What can hang from each mark:
q395: q71
q90: q71
q706: q71
q175: q71
q115: q57 q90
q71: q57 q90 q150 q175 q816 q845

Every row comes from one small tree of marks. The marks that hang from a mark follow it in brackets, in the order of their numbers. Every link used is in the known rows. Which tree was each row made from?
Known rows:
q71(q57 q150): [ 1.75 -1.38 -2.64 -0.44  0.00 -0.60 -3.77  5.21  2.07 -0.90 -0.63  0.27
  3.24  3.07 -1.08 -1.42 -0.77  0.73 -2.18  0.57 -2.28]
q90(q71(q175 q816 q845)): [ 0.79  0.17 -1.79 -1.54  0.07  0.50 -2.44  2.67  1.16 -2.05  3.03 -0.83
 -0.40  2.36  0.94 -0.87 -2.11  3.24 -4.72 -0.05 -0.16]
q706(q71(q57 q150 q175 q816)): [ 1.46  0.07 -2.12 -0.40  2.04  0.46 -1.63  2.90  1.77 -1.31  0.18  0.05
  1.12  2.24 -2.05  0.56  0.66  2.99 -4.07  0.55 -3.01]
q395(q71(q90)): [ 0.84 -0.85 -2.70 -0.73  0.43  1.09 -5.74  3.63  0.77 -0.47 -0.89  0.21
  2.03  3.06 -0.93 -0.87  1.05 -0.14 -3.87  1.28 -2.31]
q395(q71(q57 q90 q175 q845)): [-0.44 -0.60 -1.86  0.69  1.11 -0.36 -4.10  4.23  0.86 -3.58  1.00  1.22
  0.74  3.70 -0.91  0.96  1.94  1.48 -3.76  2.39 -2.38]
q90(q71): [ 1.15 -0.39 -2.34 -2.47 -1.21  0.40 -4.56  3.74  1.25 -0.05  0.43 -0.23
  2.31  2.23  0.05 -3.00 -1.91  1.06 -4.78 -0.42 -0.05]
q706(q71(q57 q90 q816)): [ 1.57 -1.31 -1.30  0.29  1.26  0.13 -2.56  4.17  2.65 -0.94 -1.33  0.66
  1.75  2.76 -3.36 -0.23  1.14  0.97 -4.47 -0.46 -3.09]
q90(q71(q57 q175)): [ 0.51  0.52 -2.48 -1.67 -0.73 -0.84 -3.52  4.65  0.42 -2.55  1.77  1.06
  2.12  1.90 -0.33 -2.02 -0.53  2.08 -4.37  0.59 -0.69]
q175(q71(q57 q90 q150)): [ 2.75 -0.36 -2.46 -0.32 -0.60 -1.80 -3.43  4.47  0.88 -1.99 -1.77 -0.61
  4.63  2.88 -1.17 -1.55 -0.64  1.34 -2.26  1.72 -2.50]
q71(q57 q150 q845): [ 0.89 -2.31 -1.24  0.47  0.30 -0.96 -2.94  4.73  3.39 -1.75  0.19 -0.10
  1.66  4.51 -0.57 -0.15 -1.47  1.66 -2.64  0.70 -1.53]
q71(q57 q90 q175 q816 q845): [ 1.20 -1.20 -1.15  2.00  1.26 -1.30 -1.18  5.44  2.02 -5.69  2.21  0.61
 -0.59  3.64 -0.89  1.43  0.74  2.17 -2.61  0.71 -3.10]
q115(q57 q90(q71)): [ 3.53  2.21 -1.12 -2.86 -0.96 -2.85 -4.33  4.34  2.98 -0.66 -1.18  0.62
  1.33  0.31 -0.16 -5.86 -2.21 -1.71 -3.29  0.35 -0.06]
q71(q150 q175 q845): [ 1.33 -0.65 -1.99 -0.45  0.84  0.18 -2.74  3.29  2.09 -3.06  0.85 -1.15
  0.07  4.23  1.53  0.41 -1.32  2.70 -3.21  1.40 -1.82]
q706(q71(q150 q175 q816 q845)): [ 1.33 -0.44 -1.31 -0.52  2.20  1.25 -1.55  1.61  2.64 -1.12  0.32 -1.21
 -0.42  3.30 -0.76  1.16 -0.50  3.50 -4.80  0.39 -2.25]
q71(q57 q175 q816 q845): [ 1.07 -1.15 -1.25  1.08  0.59  0.36 -1.70  4.44  1.33 -4.65  3.14 -0.94
 -0.97  2.73  0.65  1.39 -0.30  2.91 -3.56  0.61 -1.67]
q706(q71(q150 q175 q816)): [ 1.95  0.22 -2.33 -1.13  1.98  1.48 -2.10  1.94  1.72 -0.50 -0.27 -0.95
  0.68  2.28 -1.15  0.27  0.02  2.88 -4.47  0.28 -2.79]
q706(q71): [ 1.54 -1.33 -1.46 -1.30  0.10  1.79 -4.38  3.17  2.25  0.30 -2.27 -0.83
  1.95  2.82 -1.38 -1.15  0.22  0.73 -5.93 -0.32 -1.63]
q115(q90(q71)): [ 2.10  0.82 -1.63 -2.41 -0.71 -0.89 -4.64  3.92  2.46 -0.18  0.32  0.09
  1.83  1.34  0.01 -4.26 -1.83 -0.94 -3.99 -0.11 -0.03]
q71(q150): [ 2.46 -1.21 -2.93 -1.44 -0.05  0.83 -4.41  3.81  2.04  0.23 -1.29 -1.16
  2.60  3.15  0.20 -1.86 -1.66  0.54 -2.78  0.22 -1.99]

Which tree is each row?
[ 1.60 -2.18 -1.26  1.70  1.88 -1.82 -1.06  4.78  3.88 -2.38  0.89  0.56
  0.71  4.56 -2.09  0.71 -1.06  1.81 -1.15  0.14 -3.29] -> q71(q57 q90 q150 q816 q845)
[ 1.64  1.45 -1.75 -1.87 -0.39 -1.76 -3.90  4.59  1.92 -1.92  1.27  1.00
  1.70  1.13 -0.23 -3.57 -0.86 -0.25 -3.69  0.60 -0.49] -> q115(q90(q71(q57 q175)))
[ 1.07 -1.58 -0.85 -0.79  1.15  0.93 -3.12  2.29  3.63  0.29 -1.70 -0.85
  1.09  4.16 -1.32 -0.07 -0.80  2.02 -5.20  0.10 -1.61] -> q706(q71(q150 q845))
[ 3.18 -0.20 -2.57 -0.12  0.01 -1.25 -2.43  3.79  0.81 -1.71 -0.64 -1.28
  3.72  2.24 -1.15 -1.00 -1.08  1.99 -1.89  1.22 -2.67] -> q175(q71(q57 q90 q150 q816))
[ 0.53  0.37 -2.12 -1.93  0.29 -0.63 -2.70  2.81  1.73 -1.75  1.86  0.04
  0.83  3.33  0.64 -1.27 -2.18  3.24 -4.02  0.78 -0.48] -> q90(q71(q150 q175 q845))
[ 1.96 -0.25 -2.68  0.19  0.28  0.71 -2.49  4.96 -0.02 -3.77  2.32 -0.58
  0.62  1.30  0.13  0.12  0.43  1.96 -3.11  0.47 -2.44] -> q71(q57 q175 q816)
[ 1.76  0.71 -1.50 -1.94 -0.68 -1.61 -4.35  4.61  2.51 -0.72  0.62  0.81
  2.14  1.29 -0.61 -4.04 -1.40 -0.84 -3.72  0.05 -0.18] -> q115(q90(q71(q57)))
[ 0.26 -1.09 -2.22 -0.89  0.99  1.39 -4.81  2.08  1.68  0.23  0.32 -0.91
  0.92  3.76  0.21  0.16 -0.68  1.63 -3.79  1.66 -1.27] -> q395(q71(q150 q845))
[ 1.42 -2.67 -0.65  1.92  0.67 -0.98 -2.04  5.50  3.27 -3.28  0.94  0.22
  0.33  4.04 -1.65  0.48 -0.33  0.93 -2.61 -0.39 -2.52] -> q71(q57 q90 q816 q845)
[ 2.84 -1.05 -1.39 -0.68 -1.15  1.25 -3.40  2.28  0.73 -1.40  0.21 -3.85
  1.60  2.28  1.48 -0.59 -2.41  2.35 -4.35  0.61 -0.37] -> q175(q71(q816 q845))
[ 2.04 -0.97 -1.49 -0.35 -0.85 -0.92 -3.24  3.43  1.36 -1.88 -0.54 -1.99
  3.26  3.24  0.25 -0.67 -1.87  2.47 -3.29  1.70 -0.91] -> q175(q71(q57 q150 q845))
[ 2.45 -0.80 -1.63 -0.13 -0.27 -0.37 -2.25  2.76  1.24 -1.61  0.62 -2.61
  2.34  2.62  0.24 -0.14 -2.33  3.11 -2.89  1.22 -1.09] -> q175(q71(q57 q150 q816 q845))
[ 0.89 -0.46 -3.05  0.05  1.91  0.03 -3.59  3.43  1.14 -0.38  0.62  0.78
  1.85  2.70 -2.14  0.17  0.74  1.24 -2.00  1.42 -3.26] -> q395(q71(q57 q90 q150 q816))
[ 2.41 -1.21 -1.14  0.66 -0.60 -0.91 -2.57  3.96  1.25 -2.92 -0.02 -1.76
  2.32  2.88 -0.48 -0.27 -1.05  1.97 -3.25  0.97 -1.61] -> q175(q71(q57 q90 q816 q845))
[ 0.72 -0.95 -2.32 -0.67  1.58  1.95 -3.82  1.37  1.54  0.54  1.42 -1.56
  0.00  3.12  0.20  0.72 -1.13  2.27 -3.44  1.16 -1.48] -> q395(q71(q150 q816 q845))
[ 0.75 -0.91 -1.63  1.49  1.62 -2.93 -1.57  5.69  2.81 -5.20  0.55  1.84
  1.14  5.09 -1.28  0.88  0.63  2.17 -1.63  1.88 -3.60] -> q71(q57 q90 q150 q175 q845)
[ 0.80 -0.15 -2.58 -1.89 -0.29 -1.21 -3.44  4.17  1.73 -0.24  0.82  1.02
  3.02  2.54 -1.20 -2.50 -1.80  1.86 -3.30  0.20 -0.79] -> q90(q71(q57 q150))
[ 0.77 -0.91 -0.79 -0.56  0.74  1.29 -3.23  2.80  2.30 -2.02 -0.77 -0.80
  0.20  3.53 -0.45  0.44  0.46  2.23 -6.26  0.53 -1.52] -> q706(q71(q175 q845))
[ 1.18  0.98 -1.03 -1.42 -0.28 -1.93 -3.50  4.35  2.52 -2.37  1.66  0.81
  0.91  1.84  0.02 -2.97 -1.23  0.23 -3.89  0.65 -0.08] -> q115(q90(q71(q57 q175 q845)))
[ 0.10  0.09 -2.94 -0.58  0.39  1.00 -5.03  3.84 -0.57 -2.25  1.07  0.38
  1.58  2.08 -0.20  0.06  1.73  1.37 -4.10  2.22 -1.89] -> q395(q71(q57 q175))
[ 2.50 -1.25 -2.73  0.82  1.59 -1.46 -1.81  5.27  2.59 -1.53  0.00  0.93
  2.32  3.11 -2.59 -0.52 -0.37  0.91 -0.67 -0.02 -4.03] -> q71(q57 q90 q150 q816)
[ 1.27 -1.11 -1.62 -0.05  1.49 -1.01 -2.89  4.36  3.23 -0.63 -2.50  1.51
  2.94  3.76 -3.63 -0.63  1.05  0.98 -3.77  0.36 -3.42] -> q706(q71(q57 q90 q150))
[ 0.68 -0.68 -1.78 -1.96 -0.14 -0.42 -3.34  2.86  2.61 -0.05  0.96 -0.25
  1.47  3.59  0.09 -1.94 -2.94  2.37 -4.05  0.02 -0.07] -> q90(q71(q150 q845))
